What can hang from each mark:
Z_822: Z_290 Z_657
Z_657: Z_290 Z_612 Z_808
Z_73: Z_290 Z_657
Z_455: Z_293 Z_657
Z_290: Z_73 Z_363 Z_657 Z_808
Z_293: Z_290 Z_822

Every row comes from one small tree of marks. Brackets hold a mark, then the marks that hang from it, in the order of their numbers. Every link used is in the known rows. Which tree was each row made from?
Known rows:
(Z_455 Z_293 (Z_657 (Z_290 Z_73 Z_363) Z_808)): [ -2.5  16.0 -34.7  -2.4   0.1 -16.8  15.8  -2.8   5.5  31.6   9.7   7.6
  38.4  19.3  -6.6 -30.5  18.7  -8.4  46.8   1.3  10.2 -34.1 -16.4   8.8
  20.0   3.7   3.2  45.4  30.9 -23.7 -19.3 -26.1   4.1]
(Z_290 Z_657): [ -6.0  -1.4 -11.3   4.1 -28.7 -25.4  23.0 -27.2   1.2   0.6  -0.7  10.2
  26.6  14.7 -17.8 -10.7   8.0  -1.5  -6.6  -5.8   8.1 -15.9 -23.7   9.3
  -5.9   4.0 -16.0  23.9   5.0   6.1  -2.1   9.0  18.4]
(Z_290 Z_363 Z_657 Z_808): [ -3.4  -8.0  -6.8   7.1 -13.8 -44.2  11.4 -36.5  40.2   2.5  -0.2  34.4
  50.1  12.8 -43.7  -6.2  18.7  -0.3   7.7  -7.9  19.9 -16.2 -20.3  10.3
 -32.4  -9.5 -35.8  35.2  15.1   3.4 -12.1  29.7  10.2]
(Z_822 (Z_290 Z_363) (Z_657 Z_612)): [ -3.6   3.1 -15.6 -10.6 -24.2 -17.0  -0.7 -50.3  33.8  -2.5  39.8  38.6
  51.4  20.4  -1.4 -19.6 -13.5  -3.0  37.5  -6.7  21.2 -18.6 -28.4  -8.9
 -35.4  -3.1 -20.8  50.0  31.3 -21.0 -17.4  22.6  24.4]
(Z_455 (Z_293 (Z_290 Z_73 Z_363) Z_822) (Z_657 Z_612)): [ 21.3  52.5  24.9 -39.5 -10.0 -20.5  -6.6 -60.7   2.2   6.9  37.8  19.5
  51.0  26.4  -2.6 -24.7  -8.3   7.6  29.3 -14.2  29.9 -16.3 -36.7   5.4
  -6.0  -6.5  -6.8  62.9  44.7 -30.7  -6.8  -2.6   2.9]
(Z_822 Z_290): [  0.0  10.3 -14.0 -23.6 -21.6 -19.1 -14.9 -23.3  10.2   4.9  28.8   3.8
  22.4  10.6  13.2 -18.4  -3.6  -5.7  10.8  -9.5   4.6 -10.5 -15.1  -6.2
 -17.3  10.0 -31.9  29.6   7.0 -11.9  -1.1  19.5  21.0]
(Z_293 (Z_290 Z_73 Z_657) Z_822): [ 24.6  20.2  10.9 -27.3 -27.2 -55.4  -3.3 -50.3  22.2  -8.1  28.6   6.1
  59.5  23.7  -5.3  -5.6   5.8   5.1  -4.7 -26.7  27.4 -25.0 -44.8  13.4
 -29.4   3.9 -29.6  42.6  17.2   0.5 -12.0  15.7  11.2]
(Z_822 (Z_657 Z_290)): [ -2.9  -8.7 -34.6  -7.6 -18.4 -19.2  31.0  -6.3   8.8   5.9  25.3   9.2
  27.1   6.1   9.0  -7.1   8.3  -1.4  15.2   0.8   6.7 -17.1 -21.0  15.4
  -9.5  27.4  -2.8  33.1  12.6  12.3 -11.5   1.9  27.0]
(Z_293 (Z_290 (Z_657 Z_612)) Z_822): [  0.7   8.6  30.2 -16.8 -38.7 -35.4  15.1 -57.9   2.9 -13.3  29.2  18.6
  51.1  30.6  -9.4   3.0  -5.4  18.9   8.0 -19.0  22.4  -3.1 -41.8   7.1
 -21.6   2.5 -30.0  51.1  26.4  -2.5  13.0   4.4  26.2]
(Z_290 Z_73 Z_363 (Z_657 Z_612) Z_808): [ -3.4 -10.6 -13.6   3.1 -36.4 -28.8  28.8 -53.4  53.3  -4.4  10.0  45.6
  68.4  26.0 -58.7 -18.3  17.3 -11.0  22.2 -15.3  24.0 -33.2 -45.1  -1.7
 -16.0 -25.8 -27.9  40.0  36.3 -15.6 -18.5  36.0  -7.8]
(Z_822 (Z_290 Z_73 Z_363) (Z_657 Z_612)): [  7.1  11.3 -25.6 -15.4 -30.7 -22.2  -0.2 -56.9  53.9  -9.6  49.0  40.2
  63.8  22.2  -9.0 -33.5  -6.2 -16.9  40.7 -14.6  26.3 -34.8 -51.0 -12.0
 -36.2  -9.2 -17.9  55.0  35.4 -25.6 -35.4  30.0   8.0]
(Z_293 (Z_290 (Z_73 (Z_657 Z_612 Z_808)) Z_363) Z_822): [ -1.7  11.2  15.1  -7.2 -32.6 -23.2 -11.6 -76.5  23.8   4.9  37.5  50.2
  60.3  43.1 -15.3 -26.6   8.1  -7.8  15.5  -7.4  31.1 -21.8 -45.4 -15.6
 -22.2  -2.0 -20.7  69.6  62.4 -24.9 -17.3  15.1  -4.4]
(Z_73 (Z_290 Z_363 Z_808) (Z_657 Z_612)): [-17.4 -14.5  -8.7 -10.8 -38.6   0.4  11.7 -53.5  21.9   8.5   8.8  74.9
  43.9  23.3 -47.2 -41.7  38.6  -0.9  -4.7  -7.7  35.3 -14.9 -40.7   3.5
 -37.5  12.7 -12.2  54.4  43.1 -16.3  -2.9  22.2  11.0]
(Z_290 (Z_73 (Z_657 Z_612)) Z_808): [ -5.4 -22.4  -3.3  -8.0 -54.9  -1.9  39.7 -50.4  28.6   1.4   1.4  51.3
  36.2  23.2 -46.5 -33.1  28.4  -3.5  -2.5  -5.8  12.1 -21.3 -50.0  -2.8
  10.4   2.1 -16.8  41.0  51.0  -4.9 -22.7  28.8   1.1]
(Z_73 (Z_657 Z_290)): [-12.0  -6.5 -24.3  -6.7 -40.4 -12.9  27.6 -22.5  -5.2  19.7  13.7  27.8
  11.8  15.7   9.7 -27.9  25.9  -2.1  -2.7  -5.8   5.8 -19.5 -24.4  16.8
  -6.6  30.7 -10.7  33.8  16.6   5.2 -15.6   1.5  14.3]
(Z_657 (Z_290 Z_363) Z_612 Z_808): [-36.2 -11.8 -31.3  13.2 -18.7  -1.9  11.5 -23.2   2.8  10.3  30.6  29.3
  40.9  29.6  -3.7 -13.0  -1.1 -15.2  45.1   5.1   0.9 -24.9 -11.6 -11.5
   3.9   1.0 -18.9  48.8  35.1 -20.3   7.4  -4.2   9.7]
(Z_290 Z_73 Z_363 Z_657 Z_808): [  8.8  -4.8 -22.0   0.9 -17.9 -44.9  13.9 -44.5  58.3  -0.1   0.9  35.3
  59.6  15.4 -49.3 -19.6  24.3 -10.9   6.7 -19.0  26.0 -37.1 -35.9   4.3
 -26.4 -17.2 -32.8  39.0  21.7  -4.5 -30.6  37.1  -5.7]
(Z_293 Z_822): [  1.3  18.2   8.0 -22.7  -8.7 -17.4  -5.1 -31.1 -17.9  -6.3  17.3   0.7
  25.4  12.7   4.5  -3.2 -12.4   4.0  -8.6  -4.5   8.4  -4.1 -12.3   0.9
  -5.8  12.9 -22.4  33.0   3.7   4.5  11.2  19.5  13.5]
(Z_657 Z_290 Z_808): [-25.7 -15.8 -31.6   7.4 -15.2 -13.6  14.0   4.9  -8.4  14.2  17.6   0.7
  23.1  14.7   8.5  -7.8   7.4  -9.1  20.2   5.6  -2.9 -16.1  -8.2   2.6
  15.0  18.8 -19.9  34.4  18.9  -4.4   9.9 -12.4  19.9]
(Z_455 Z_293): [ -1.8  24.5 -11.7 -15.4   2.4   0.3  19.3 -14.0 -31.3   5.5   3.3   0.7
  14.8  -3.3   0.1 -18.5  -7.9  -5.3   0.3  -1.3  -4.8  -9.2  -1.4   5.0
  15.2   6.2 -11.9  23.0   5.4  -5.6  13.2   2.9  10.5]
(Z_73 (Z_657 (Z_290 Z_363) Z_612)): [-27.1  -1.1 -25.1  -2.1 -46.0  -0.4  24.4 -46.4   9.1  16.3  28.2  54.0
  30.4  34.4   0.0 -33.4  13.4  -7.6  17.0  -7.9  17.7 -25.5 -27.3   2.8
 -16.5  11.2 -15.2  49.0  30.9 -14.6 -15.3   8.2   9.3]
(Z_455 (Z_293 Z_822) (Z_657 (Z_290 Z_363))): [  5.4  43.1   0.5 -26.8   3.1 -16.9   3.6 -15.0 -17.3  21.3  26.4   7.1
  27.1  16.9   8.3 -16.8   2.4  22.1  30.0  -7.9  18.9 -15.9  -8.1  26.7
  -8.7  10.6  -5.8  53.9   9.1  -3.9  -4.5 -17.7  16.2]

Write each row's tree:
[  8.6  -4.9 -15.2 -17.0 -23.6 -28.0  27.6 -46.7  55.1  -7.0  45.0  42.4
  76.8  27.2 -31.6  -6.7   6.4   3.9  43.9 -16.7  36.8 -35.6 -51.1  13.2
 -28.0  -6.5 -19.1  66.7  48.4  -0.9 -26.3  22.9   0.7]	(Z_293 (Z_822 (Z_657 (Z_290 Z_73 Z_363 Z_808) Z_612)))
[ 19.5  10.0  26.6 -31.9 -36.7  -8.8  29.0 -56.2  27.0  -0.3  26.6  47.9
  56.1  25.9 -31.0 -32.9  11.1  23.6  22.3 -28.0  23.2 -21.8 -52.3   6.0
 -13.4  -8.1 -34.0  72.1  48.5  -6.7 -18.4  14.5   3.3]	(Z_455 (Z_293 (Z_822 (Z_290 (Z_73 (Z_657 Z_612)) Z_808))))
[ -5.8   6.9   8.9  -5.1 -35.6 -22.6  -9.3 -69.7  36.7   3.9  39.0  52.4
  59.5  50.4 -16.2 -39.4   4.0  -0.9  33.5  -8.8  33.6 -28.0 -50.4 -19.1
 -24.1 -11.7 -31.1  76.9  51.9 -30.4 -31.3  17.9  -2.0]	(Z_293 (Z_822 (Z_290 (Z_73 (Z_657 Z_612 Z_808)) Z_363)))
[ -9.5 -16.0 -33.8 -15.2 -43.7  -8.5  35.7 -21.6  32.8  -3.8  25.2  20.0
  48.2  19.2 -23.6 -14.9  15.1 -14.2  26.7 -18.2   8.6 -28.2 -39.0   6.7
  10.4   4.8 -19.4  39.2  41.4  -6.1  -6.6  10.8   3.2]	(Z_657 (Z_290 Z_73 Z_808) Z_612)
[ 20.2  12.2  20.3 -32.6  -4.6 -36.7 -10.3 -37.8   5.2  -6.7  38.7   7.5
  41.2   6.8  12.2   8.1  -6.6  12.6  -1.3  -4.0  21.4   2.3 -26.8  12.0
 -31.1  19.3 -12.6  45.8  18.1   9.1   0.1  15.1  28.6]	(Z_293 Z_290 (Z_822 Z_657))
[ -8.0  -6.8  -8.6  -3.3 -41.3  -8.6  20.4 -63.7  47.2   3.8   7.5  62.1
  51.2  28.7 -47.6 -35.1  25.7 -14.2   4.9  -7.1  19.3 -29.9 -43.7  -7.7
 -14.3  -8.8 -20.7  46.8  47.8 -14.4 -30.8  40.8 -12.3]	(Z_290 (Z_73 (Z_657 Z_612)) Z_363 Z_808)
[ -9.7 -17.8 -17.3  22.4 -24.2 -29.2  23.1 -24.1  16.0  -1.8  -6.3   5.9
  42.6  24.1 -31.1 -13.6  19.1 -13.6   9.1  -1.7  10.6 -27.4 -36.3   1.1
  11.9  -3.9 -17.6  30.5  26.0  -9.2 -13.9   5.1   5.0]	(Z_290 Z_73 (Z_657 Z_808))
[ 22.0  23.6  28.0 -44.0  12.9 -28.2  -2.0 -29.0  -4.4   1.0  25.2  13.3
  45.4  -2.0 -12.1   8.9   0.7  26.2   3.9 -19.9  13.5   5.9  -7.8  13.8
 -13.0   6.9 -33.7  51.7  30.9   3.6  22.6   6.3  17.1]	(Z_455 (Z_293 (Z_290 Z_808) Z_822))
[ -0.2  -0.9 -23.9 -23.3  -0.9 -15.1 -15.3 -27.4  19.1   3.9  11.9  42.6
  36.1   3.7 -29.5 -22.9  29.5  -9.9  -3.1 -11.1  29.1 -16.6 -17.0   4.9
 -40.7   8.7 -22.1  41.9  21.9 -12.7   7.6  27.8  14.0]	(Z_73 (Z_290 Z_363 Z_808))
[-24.1 -22.5 -10.3  16.6 -45.6  -0.3  36.2 -44.0   3.7   5.7   0.5  36.5
  30.5  34.5 -28.8 -33.8  19.7 -18.0   9.6  10.8   3.4 -17.8 -45.7 -18.5
  28.7   4.0  -7.5  39.3  49.3 -24.4 -17.5   6.1  -0.5]	(Z_290 (Z_73 (Z_657 Z_612 Z_808)))
[  1.4  21.2   7.4 -13.8  17.1 -19.1 -14.4 -18.2 -10.1  23.5  15.7   9.2
  32.1  12.0  -3.5 -11.1  13.5   5.3  23.1   9.0  10.4   0.1   1.5   2.7
   7.6   1.8  -8.7  44.8  40.4 -23.2   5.0 -16.5  19.9]	(Z_455 (Z_293 (Z_290 Z_363)) (Z_657 Z_808))
[ 12.5 -21.5  -8.4 -19.2 -38.0 -18.9  25.9 -37.3  61.5 -13.1  36.2  37.5
  67.1  14.6 -34.3 -13.5   6.3   3.9  33.8 -19.3  22.3 -16.3 -54.4  -3.5
 -14.8   0.4 -21.5  48.9  49.0  -6.6 -30.8  28.4  22.6]	(Z_822 (Z_290 Z_73 Z_808) (Z_657 Z_612))
[-12.3   2.8 -32.2  -5.2 -28.9 -15.9   7.7 -35.9  13.4  27.3  23.3  41.7
  20.7  22.6   6.8 -33.5  22.0 -11.7   3.7  -5.1  20.6 -29.6 -15.2  11.3
 -26.0  16.5 -17.0  42.2  13.0  -2.3 -26.5  12.1   5.5]	(Z_73 (Z_657 (Z_290 Z_363)))
[ 20.7  11.5   9.0 -30.6 -10.2 -33.8  -6.8 -31.7  16.2 -10.4  38.3   6.8
  39.8  10.3   5.5   0.5 -16.7  20.9  16.7  -6.6  21.3  -4.4 -31.5   6.2
 -31.8  16.8 -25.4  48.1  10.0   3.5 -15.2  15.4  34.0]	(Z_293 (Z_822 Z_290 Z_657))
[  4.8   4.8  -9.5 -19.2 -16.5 -24.7  20.3 -14.6   1.4  -1.1  32.9   5.1
  34.4   9.4   7.9  -0.1  -3.4  11.6  17.3  -5.9  17.3 -13.7 -26.1  21.5
 -16.9  27.2  -7.4  44.3   9.2  16.7  -7.3  -3.1  24.2]	(Z_293 (Z_822 (Z_657 Z_290)))
[-22.4 -24.4 -11.6  26.2 -42.7 -16.7  36.2 -36.3  13.8  -7.8   0.4  17.9
  50.1  35.2 -34.5 -18.8   8.8 -15.2  23.4  -2.5  10.1 -23.8 -48.5  -7.5
  23.1  -8.2 -15.3  36.5  39.0 -18.0  -6.3   3.8   6.4]	(Z_290 Z_73 (Z_657 Z_612 Z_808))
[ 11.9  12.8  10.7 -19.1 -26.8 -48.5  -5.3 -40.1  16.9  -7.4  29.6   7.6
  46.6  26.1  -3.8  -5.7  -2.9  20.7  11.2 -21.6  20.7 -16.0 -30.7  11.3
 -39.0   0.9 -40.1  46.5  -0.1   1.4  -9.5   8.8  27.8]	(Z_293 (Z_822 (Z_290 Z_657)))
[  6.0  12.8   5.9 -28.0 -23.1 -16.2  15.4 -67.7  36.4  12.8  22.6  61.0
  58.3  19.7 -34.0 -35.0  26.8  -3.3  13.6 -20.9  24.2 -25.2 -36.2   0.4
 -15.0 -12.1 -23.3  60.3  66.4 -24.4 -17.0  19.4  -6.5]	(Z_455 (Z_293 (Z_290 (Z_73 (Z_657 Z_612)) Z_363 Z_808)))
[-12.5 -15.4  -1.4   8.7 -29.8 -24.1  25.9 -47.8  39.2  -6.8   2.7  48.4
  55.4  25.1 -51.8  -5.9  13.3   2.6  21.3 -11.3  19.8 -15.8 -27.4   4.7
 -20.1 -19.4 -31.8  41.5  32.0  -5.8  -6.1  28.3   7.5]	(Z_290 Z_363 (Z_657 Z_612) Z_808)
[ 22.6  30.1   6.7 -40.3 -12.4 -34.4 -21.6 -46.8   9.0  -7.7  38.3  -1.7
  45.0  15.9  12.0 -10.6  -8.2  -3.3  -9.4 -15.7  18.7 -20.7 -38.4   2.3
 -19.7  14.4 -24.3  44.1  21.2 -11.1  -0.7  20.6   5.7]	(Z_293 (Z_290 Z_73) Z_822)
[  5.6   9.7 -28.1   1.3 -21.9 -38.1   5.9 -48.1  31.9   0.1   9.8  22.1
  47.5  18.9 -23.6 -26.5  10.0 -19.1   3.7 -12.4  23.6 -44.5 -34.0   1.9
 -25.5 -15.1 -18.1  32.3  10.3 -14.2 -23.4  29.0  -7.2]	(Z_290 Z_73 Z_363 Z_657)
[-25.8   6.6 -34.6  -4.2 -25.7  -5.5  12.4 -34.1   7.6   4.7  37.0  27.9
  33.8  25.8   5.9 -19.5  -4.1 -17.5  30.7  -7.7   8.3 -29.2 -13.2   1.9
 -11.2   4.8 -17.1  42.3  24.7 -16.3   4.2   7.0   8.7]	(Z_657 (Z_290 Z_363) Z_612)
[-38.6 -29.9 -15.2  17.7 -48.8   6.1  42.6 -20.8  -7.6  15.9  18.4  37.0
  24.3  34.5 -10.0 -25.3  23.0  -2.7  22.1   4.7   3.9 -12.6 -26.2   2.6
  20.7  22.1  -8.7  47.0  43.1  -8.9  -1.9 -15.1  17.2]	(Z_73 (Z_657 Z_290 Z_612 Z_808))
[-23.2   3.2 -12.7 -10.6 -40.2   9.6   4.1 -59.5  -0.7   9.1  12.4  66.7
  29.7  27.6 -19.2 -49.3  25.8 -13.0  -6.7  -7.5  31.5 -21.6 -38.5  -1.6
 -33.7  15.2  -2.4  53.4  31.5 -27.1   0.5  13.5  10.4]	(Z_73 (Z_290 Z_363) (Z_657 Z_612))
[ 12.2  -7.5 -18.4 -16.4 -25.9 -28.9   5.3 -51.9  77.4  -7.2  39.5  50.1
  78.0  16.9 -33.7 -19.5   1.5  -5.4  41.1 -18.2  27.0 -29.4 -50.7 -12.5
 -37.4  -9.1 -26.5  56.5  50.9 -19.6 -36.5  40.6   8.2]	(Z_822 (Z_290 Z_73 Z_363 Z_808) (Z_657 Z_612))
[-18.0  -1.3 -20.6  -3.6 -38.1 -12.9   9.4 -47.8   9.6  -5.5  12.4  48.3
  46.6  28.0 -29.6 -32.3  16.8 -11.8  10.6 -17.4  38.8 -24.5 -39.4   6.5
 -42.3   2.2 -13.6  51.1  22.7 -26.7  12.3   7.9  19.0]	(Z_73 (Z_290 Z_363 (Z_657 Z_612)))
[-18.8 -19.9 -24.4   4.6 -45.5  -2.6  41.1  -4.6   5.2  16.8  14.6   7.6
  30.9  35.3 -12.9 -20.8  14.4  -9.9  38.2   5.0   2.1 -20.8 -42.5  -1.9
  45.3  13.3   4.6  42.9  47.4 -19.3 -16.3 -25.7  14.3]	(Z_455 (Z_657 (Z_290 Z_73) Z_612 Z_808))
[-11.7 -18.2 -13.2  11.4 -31.7 -13.0  17.4 -33.8   7.3  13.2  -8.3  24.5
  22.6  22.1 -20.9 -31.9  24.5 -16.9  -7.9  10.2   5.9 -18.2 -34.8 -10.0
  16.1  12.0  -8.1  32.9  35.4 -11.7 -21.2  13.1  -1.8]	(Z_290 (Z_73 (Z_657 Z_808)))
[  3.6 -12.4  26.2 -14.1 -42.7 -37.6  20.1 -46.6  38.0 -17.2  27.2  36.9
  67.5  33.6 -38.3   2.2   4.0  32.6  28.5 -27.8  22.5  -2.8 -43.3  11.0
 -31.0 -10.6 -50.1  54.7  28.8   2.9  -5.0  18.8  29.3]	(Z_293 (Z_822 (Z_290 (Z_657 Z_612) Z_808)))
[-19.3 -15.2  -9.1   7.5 -11.7 -15.7  -0.3 -41.8  30.3  -4.1  37.4  39.1
  58.2  26.2 -12.9 -13.8  -9.8  -5.4  52.9   5.8  16.5 -12.4 -26.6 -18.1
 -21.0  -6.1 -19.9  58.1  45.8 -25.6 -15.5   8.8  26.3]	(Z_822 (Z_290 Z_363) (Z_657 Z_612 Z_808))
[ -4.2  16.5  13.7  -9.5  10.2 -12.8   6.8 -42.4   6.9  -5.0  45.8  30.6
  63.8  24.1  -8.4  -9.5 -24.6  19.0  65.7  -2.1  20.9  -6.6 -20.6  -8.7
 -20.4 -13.0 -22.8  74.7  40.8 -22.9  -2.6  -3.4  22.6]	(Z_455 (Z_293 (Z_822 (Z_290 Z_363) (Z_657 Z_612 Z_808))))
[-10.5 -20.7  -8.0  10.0 -23.0 -39.1   5.3 -17.7  16.8   1.6  13.9  10.6
  41.4  25.3 -16.2  -7.3   9.4   2.8  25.3 -10.0   6.7 -10.2 -21.2  -1.6
 -11.5   2.1 -36.2  36.7  20.0  -8.5  -5.9  -1.5  31.7]	(Z_822 (Z_290 (Z_657 Z_808)))
[ 31.1  18.5  24.4 -45.4 -10.4 -29.4  10.0 -52.6  19.7   4.5  17.3  33.6
  53.0  10.7 -22.7 -15.0  27.4  20.5  -5.8 -21.7  23.8 -13.0 -33.5  16.8
 -16.3   9.7 -28.7  59.2  45.0   1.3 -10.8  14.5   4.1]	(Z_455 (Z_293 (Z_290 (Z_73 Z_657) Z_808) Z_822))
[-13.3   2.2 -15.5  -1.3  -7.5  -3.4  28.9  16.4 -27.4  27.9   2.5  -5.9
  13.2  14.5  -0.9 -13.0  17.9   9.3  35.4   9.5  -3.8  -0.4  -2.4  20.3
  40.1  19.0   1.3  36.2  26.0  -6.9   7.7 -41.3  27.0]	(Z_455 Z_293 (Z_657 Z_290 Z_808))
[ 13.2  36.0  10.7 -34.6   2.8 -37.5 -40.7 -54.9   9.5  -1.9  41.5  15.0
  41.0  14.2  13.9  -7.7  -9.2  -0.6   0.0  -8.9  25.8  -8.9 -11.8  -1.0
 -45.4   3.8 -32.1  51.0  14.6  -6.4   4.8  24.0  10.7]	(Z_293 (Z_290 Z_363) Z_822)
[ -5.1 -22.0   0.4 -13.1 -29.9 -14.7  46.6 -23.2  22.6 -12.1  33.6  30.5
  57.0  17.8 -24.6  10.7   3.1  25.1  35.3  -7.5  17.8  -5.1 -40.4  18.5
 -12.6  14.3 -18.6  57.9  36.3  14.8  -1.6   6.8  29.3]	(Z_293 (Z_822 (Z_657 (Z_290 Z_808) Z_612)))
[ -7.2 -22.9 -42.7   3.8 -16.7 -22.2  30.6  -3.4  22.3   7.8  19.4   4.7
  41.0  12.2  -3.1 -11.8  12.7 -15.6  29.6   5.1   8.1 -29.0 -33.6   4.8
   8.7  21.0   0.0  37.6  34.2  -0.8 -23.4  -2.7  16.8]	(Z_822 (Z_657 (Z_290 Z_73) Z_808))
[-20.4 -29.9 -29.6  10.9 -10.7 -16.9  27.8   3.3   5.4   7.9  19.6   7.3
  31.5  10.0   0.2  -1.8   8.3  -3.7  32.5   9.5   4.0 -10.8 -20.4  11.0
   9.5  26.6  -1.9  40.0  24.7   5.3  -5.7 -14.0  30.9]	(Z_822 (Z_657 Z_290 Z_808))
[  0.9 -13.2  -8.1   3.1 -24.9 -45.2   2.5 -29.6  23.0   0.2  14.1   5.1
  56.2  23.4 -16.7  -7.3  21.5  -9.6   9.7 -10.7  12.3 -24.3 -37.8  -4.3
  -5.9   0.4 -22.4  37.8  34.1 -14.5  -8.0   3.3  17.7]	(Z_293 (Z_290 Z_73 (Z_657 Z_808)))
[ 11.3  22.8  36.1 -26.3  12.6 -20.6  -5.9 -16.8 -29.4  13.6  13.6  -5.9
  25.1  14.4  -0.9   4.0   4.6  25.0  20.3   6.6   9.2  17.0  -8.0  10.6
  19.3  12.6  -6.1  54.1  35.3  -8.1  12.8 -32.6  29.9]	(Z_455 (Z_293 Z_290 Z_822) (Z_657 Z_808))
[  2.5 -10.2 -38.5 -18.8 -29.3 -24.1  20.7  -8.4  35.9   6.1  20.1  12.9
  43.2  11.0 -12.8 -16.8  19.5 -10.5  11.3 -17.6  10.4 -34.7 -32.3  15.8
  -1.8  12.8 -26.4  33.6  27.8   4.3 -15.2  19.8   5.4]	(Z_657 (Z_290 Z_73 Z_808))
